Every row comes from one small tree of marks. The marks that hang from a mark follow it in brackets, in alphabetical order. Every link used is in the known rows. Which tree was each row made from?
Known rows:
kesi[mazoner putu]: [ 1.21  0.84  3.41 -1.90 -1.55 -0.36 -1.64 -1.97  0.96  2.12 -2.07  1.97
  2.09 -0.84 -1.79  2.51 -0.09 -0.64  2.04 -1.80]
putu[kesi[mazoner]]: [ 1.37  0.72  3.20 -3.15 -0.86 -2.23 -0.98 -0.54  0.09  1.47 -2.59  3.03
  2.55  0.93 -1.22  0.78 -1.18 -0.64  2.13 -3.45]
linir[kesi[sovet[legog]]]: [ 0.62  0.61  2.13  0.19 -1.96  0.57 -2.62 -0.69 -2.19 -0.78 -1.78  3.57
  0.84  1.52 -3.06  0.07  0.76 -0.35 -1.72 -2.53]
legog[sovet]: [-0.09 -0.48  3.54 -1.78 -2.56 -1.24  0.33 -1.22 -1.98 -2.06 -3.28  5.26
  0.84  0.00 -1.30  2.89 -1.19 -1.06 -1.23 -2.24]
linir[kesi[putu sovet[legog]]]: [ 0.16  0.41  2.24 -0.38 -1.95  1.06 -2.67 -1.49 -1.05  0.55 -1.04  4.14
  1.24  1.64 -3.68  0.30  1.16  0.13 -1.46 -2.27]
putu[kesi[linir mazoner sovet]]: [-1.22  1.03  3.32 -3.84 -2.25 -2.21 -1.71 -1.72 -0.95  1.93 -3.75  3.06
  2.66 -0.23 -2.49 -1.17 -0.32 -1.08  2.13 -1.33]
vumur[legog[sovet[kesi]]]: [-0.07 -0.83  3.74 -1.15 -2.81 -1.58  0.20 -1.19 -3.09 -1.68 -2.55  5.33
  0.46  1.92 -3.49  4.12 -0.36 -0.88 -3.63 -2.01]
vumur[legog[sovet]]: [-0.38 -0.69  4.27 -1.34 -2.89 -1.60  0.89 -0.78 -2.73 -2.18 -2.33  5.19
  1.56  1.97 -3.20  3.92 -0.45 -0.81 -3.36 -1.66]
mazoner[kesi[putu] kipun]: [ 0.13 -2.08  3.84 -2.04 -1.61  2.23 -1.04  0.13 -0.20  0.33 -4.27  0.68
  4.31  2.28 -1.82  4.13 -1.32  0.78  1.67 -4.10]
linir[kesi]: [ 1.54  0.96  2.10  0.37 -0.81  0.29 -1.78 -0.29 -0.53 -0.41 -1.72  3.35
  0.54  0.82 -1.11  0.89  0.27  0.43 -0.28 -3.66]
putu[kesi[linir mazoner[kipun]]]: [-0.16 -0.01  3.49 -3.97 -1.39 -1.10 -0.95  0.11  0.33  1.78 -4.94  2.05
  2.70  0.37 -1.39  0.66 -1.29 -0.28  3.54 -2.86]
linir[kesi[mazoner[kipun] sovet]]: [ 0.50  0.69  1.99  0.76 -1.76  1.40 -3.00  0.14 -1.62  0.07 -3.15  0.59
  1.46  0.71 -1.83 -0.18  0.70  0.18  0.42 -2.23]
vumur[legog[sovet[kesi[linir mazoner]]]]: [-0.79 -0.27  3.85 -1.50 -3.03 -1.57 -0.18 -1.13 -3.14 -1.17 -3.50  4.53
  0.28  1.13 -3.63  3.95 -0.19 -1.07 -2.48 -1.96]
legog[sovet[kesi]]: [ 0.34 -0.74  2.76 -1.50 -2.42 -1.23 -0.68 -1.79 -2.53 -1.33 -3.63  5.46
 -0.72 -0.07 -1.65  3.18 -1.08 -1.15 -1.61 -2.74]
putu[kesi[mazoner sovet]]: [ 0.27  0.66  3.05 -2.96 -1.78 -2.24 -1.59 -1.44 -1.02  1.48 -2.40  3.02
  3.02  0.85 -2.15 -0.72 -0.53 -0.99  1.13 -1.74]
vumur[legog]: [ 0.94 -0.41  4.10 -1.09 -2.21 -1.47  0.26 -0.97 -1.64 -1.19 -1.61  4.02
  2.12  1.81 -3.00  3.29 -0.21 -0.66 -2.68 -1.24]
sovet[kesi[mazoner] legog]: [ 2.76 -0.29  2.56 -1.50 -1.84 -0.40 -3.19 -0.86 -2.52  0.26 -3.78  2.65
 -1.06  0.74 -3.57  3.98 -0.85 -2.16 -0.24 -3.75]
sovet[kesi[linir mazoner[kipun] putu]]: [ 0.45 -0.49  2.55 -2.21 -1.92  0.58 -2.81 -1.98 -0.02  2.62 -4.94  1.81
 -0.17 -1.33 -2.22  2.68 -0.30 -0.49  2.22 -1.92]
vumur[legog[sovet[kesi[linir]]]]: [-0.82 -0.67  3.85 -1.57 -3.02 -1.54  0.13 -1.34 -3.07 -1.46 -3.20  5.38
  0.32  1.41 -3.64  3.90 -0.26 -0.94 -3.14 -1.79]
sovet[kesi[linir mazoner[kipun]] legog]: [ 1.22 -1.04  2.85 -2.32 -2.40  0.71 -3.23 -0.23 -2.26  0.54 -6.17  1.72
 -0.93  0.15 -3.70  3.85 -0.97 -1.81  1.17 -3.25]
sovet[kesi[putu] legog]: [ 2.25 -1.30  2.67 -2.27 -1.86  0.07 -2.52 -2.05 -1.22  0.92 -2.47  4.92
 -0.60  1.34 -4.16  4.08 -0.58 -1.41 -1.31 -3.18]
sovet[kesi[mazoner putu] legog]: [ 2.28 -0.47  2.67 -2.08 -1.85  0.09 -3.23 -1.63 -1.38  1.56 -3.04  3.23
 -0.65  0.79 -4.13  4.20 -0.44 -1.71  0.00 -3.53]
mazoner[kesi[linir sovet] kipun]: [-2.00 -1.62  3.83 -2.17 -2.98  1.76 -1.69 -0.28 -2.42 -0.54 -6.17  0.18
  4.01  1.06 -2.50  1.92 -0.90 -0.12  1.38 -2.24]

Which tree is each row?
[-1.08  0.67  3.49 -4.19 -2.50 -1.89 -1.92 -1.22 -1.51  1.57 -4.01  3.31
  2.47  0.57 -3.51 -0.49 -0.45 -1.50  1.73 -1.85] | putu[kesi[linir mazoner sovet[legog]]]
[ 0.90 -0.37  2.44 -1.63 -1.92  0.07 -2.76 -1.25 -1.17  1.28 -5.67  1.22
 -0.58 -1.44 -1.66  2.43 -0.69 -0.95  1.97 -2.15] | sovet[kesi[linir mazoner[kipun]]]
[ 1.58  0.71  2.15  0.60 -0.85  1.42 -2.38  1.04 -0.52  0.07 -3.34  0.59
  1.02  0.82 -0.93  1.31  0.07  0.54  1.42 -3.92] | linir[kesi[mazoner[kipun]]]
[ 1.17 -0.68  3.48 -1.87 -1.66  1.21 -1.51 -0.65  1.21  1.90 -3.50  0.54
  2.84 -0.11 -1.53  2.98 -0.59 -0.03  2.62 -1.64] | kesi[mazoner[kipun] putu]
[ 1.98  0.21  2.26 -1.38 -1.37 -0.54 -2.77 -2.62 -0.24  2.31 -2.58  2.76
 -0.32 -0.77 -2.10  2.80 -0.17 -0.83  0.79 -2.44] | sovet[kesi[mazoner putu]]
[-2.40  0.38  3.86 -2.81 -2.92 -0.04 -1.97 -2.93 -1.62  1.07 -3.36  2.82
  3.37  0.14 -3.45  1.53  0.19 -0.52  0.83 -2.20] | mazoner[kesi[linir putu sovet]]
[-0.28 -0.50  3.76 -1.31 -2.80 -1.34 -0.19 -1.38 -2.63 -0.73 -2.48  4.78
  0.65  1.69 -3.75  4.30 -0.09 -0.81 -2.83 -2.05] | vumur[legog[sovet[kesi[mazoner putu]]]]
[-0.72 -0.48  2.95 -2.11 -2.77 -1.23 -0.75 -1.98 -2.48 -1.01 -4.56  5.51
 -0.99 -0.81 -1.90  2.88 -0.94 -1.21 -0.92 -2.43] | legog[sovet[kesi[linir]]]
[-0.77 -0.29  3.82 -2.26 -2.65  0.24 -2.06 -2.12 -2.25  0.27 -2.23  3.01
  3.57  1.97 -4.14  2.66 -0.15 -0.88 -0.56 -3.18] | mazoner[kesi[putu sovet[legog]]]
[ 0.00  0.77  2.07 -0.03 -1.72  0.79 -2.42 -1.95 -0.48  0.91 -0.80  3.88
  1.43  0.84 -2.64 -0.37  1.30  0.52 -1.08 -1.75] | linir[kesi[putu sovet]]
[-0.97 -0.19  3.82 -3.12 -2.32  1.24 -1.67 -1.05  1.29  2.57 -5.44  0.59
  2.33 -1.66 -2.02  2.31 -0.28 -0.11  4.04 -1.03] | kesi[linir mazoner[kipun] putu]
[-1.25 -0.02  3.36 -3.80 -2.29 -1.10 -1.60 -0.78 -0.78  1.79 -4.76  2.07
  3.19  0.27 -2.30 -0.84 -0.67 -0.64  2.53 -1.22] | putu[kesi[linir mazoner[kipun] sovet]]
[-2.49 -1.78  3.96 -2.77 -2.99  2.23 -1.76 -1.05 -1.29  0.79 -5.41  0.77
  4.44  1.14 -3.10  2.17 -0.51  0.34  1.64 -2.00] | mazoner[kesi[linir putu sovet] kipun]
[-0.33  0.80  3.21 -1.70 -2.85 -0.42 -2.52 -3.24 -0.64  2.09 -1.77  1.96
  2.77 -0.95 -3.12  0.37  0.79 -1.15  0.59  0.60] | kesi[mazoner putu sovet]
[-0.71  0.08  2.91 -1.96 -2.77 -1.21 -1.26 -1.71 -2.60 -0.61 -4.99  4.32
 -0.99 -1.17 -1.89  2.92 -0.84 -1.44  0.03 -2.68] | legog[sovet[kesi[linir mazoner]]]
[ 0.39 -0.72  3.28 -3.28 -2.05 -0.84 -1.69 -0.03 -1.40  0.95 -3.64  2.25
  3.36  2.12 -2.99  0.29 -1.00 -0.99  1.13 -2.17] | putu[kesi[mazoner[kipun] sovet[legog]]]
[-1.66 -0.49  3.78 -2.55 -3.94  0.96 -2.81 -0.53 -2.71  0.15 -6.55  0.14
  2.15 -0.80 -3.95  0.82 -0.15 -1.89  1.68  0.29] | kesi[linir mazoner[kipun] sovet[legog]]
[-1.27  0.19  3.31 -4.03 -2.26 -2.25 -0.98 -2.11 -0.82  1.29 -3.16  4.79
  2.68  0.29 -2.50 -1.30 -0.46 -0.78  0.80 -0.98] | putu[kesi[linir sovet]]
[ 0.41  0.33  3.24 -3.27 -2.00 -1.96 -1.77 -0.95 -1.59  1.13 -2.65  3.22
  2.83  1.61 -3.17 -0.01 -0.70 -1.43  0.74 -2.27] | putu[kesi[mazoner sovet[legog]]]
[-2.35 -0.35  3.85 -3.71 -3.89  0.05 -2.02 -3.56 -1.12  1.36 -3.19  4.85
  2.06 -0.64 -5.09  0.52  0.67 -1.42 -0.41  0.95] | kesi[linir putu sovet[legog]]
[-0.32 -0.92  3.78 -1.44 -2.78 -1.36  0.17 -1.58 -2.55 -1.07 -2.17  5.61
  0.68  1.96 -3.77  4.24 -0.17 -0.67 -3.48 -1.90] | vumur[legog[sovet[kesi[putu]]]]
[ 0.10  1.59  2.07  0.17 -1.72  0.80 -3.15 -1.53 -0.63  1.56 -1.40  2.19
  1.38  0.30 -2.60 -0.28  1.42  0.22  0.28 -2.09] | linir[kesi[mazoner putu sovet]]
[-2.53 -0.23  3.61 -2.90 -3.63  1.20 -2.55 -2.32 -0.30  2.55 -5.16  0.61
  2.96 -1.77 -3.32  0.17  0.59 -0.63  2.61  1.39] | kesi[linir mazoner[kipun] putu sovet]
[ 0.43 -0.27  2.51 -2.44 -1.89 -0.53 -2.17 -3.32 -0.02  2.14 -3.31  4.54
 -0.64 -1.28 -2.43  2.26 -0.09 -0.60  0.48 -1.69] | sovet[kesi[linir putu]]
[ 1.13  0.55  2.23  0.03 -0.84  1.92 -2.40  0.26  0.64  1.39 -2.61  1.17
  1.42  0.92 -1.53  1.58  0.49  0.98  1.70 -3.66] | linir[kesi[mazoner[kipun] putu]]
[-1.14 -0.15  3.51 -4.38 -2.51 -1.91 -1.22 -1.64 -1.35  0.94 -3.40  5.03
  2.52  1.08 -3.53 -0.59 -0.59 -1.19  0.40 -1.49] | putu[kesi[linir sovet[legog]]]
[ 0.36 -0.46  3.25 -3.49 -2.01 -1.95 -1.09 -1.35 -1.42  0.49 -2.03  4.99
  2.90  2.14 -3.17 -0.15 -0.82 -1.11 -0.60 -1.93] | putu[kesi[sovet[legog]]]
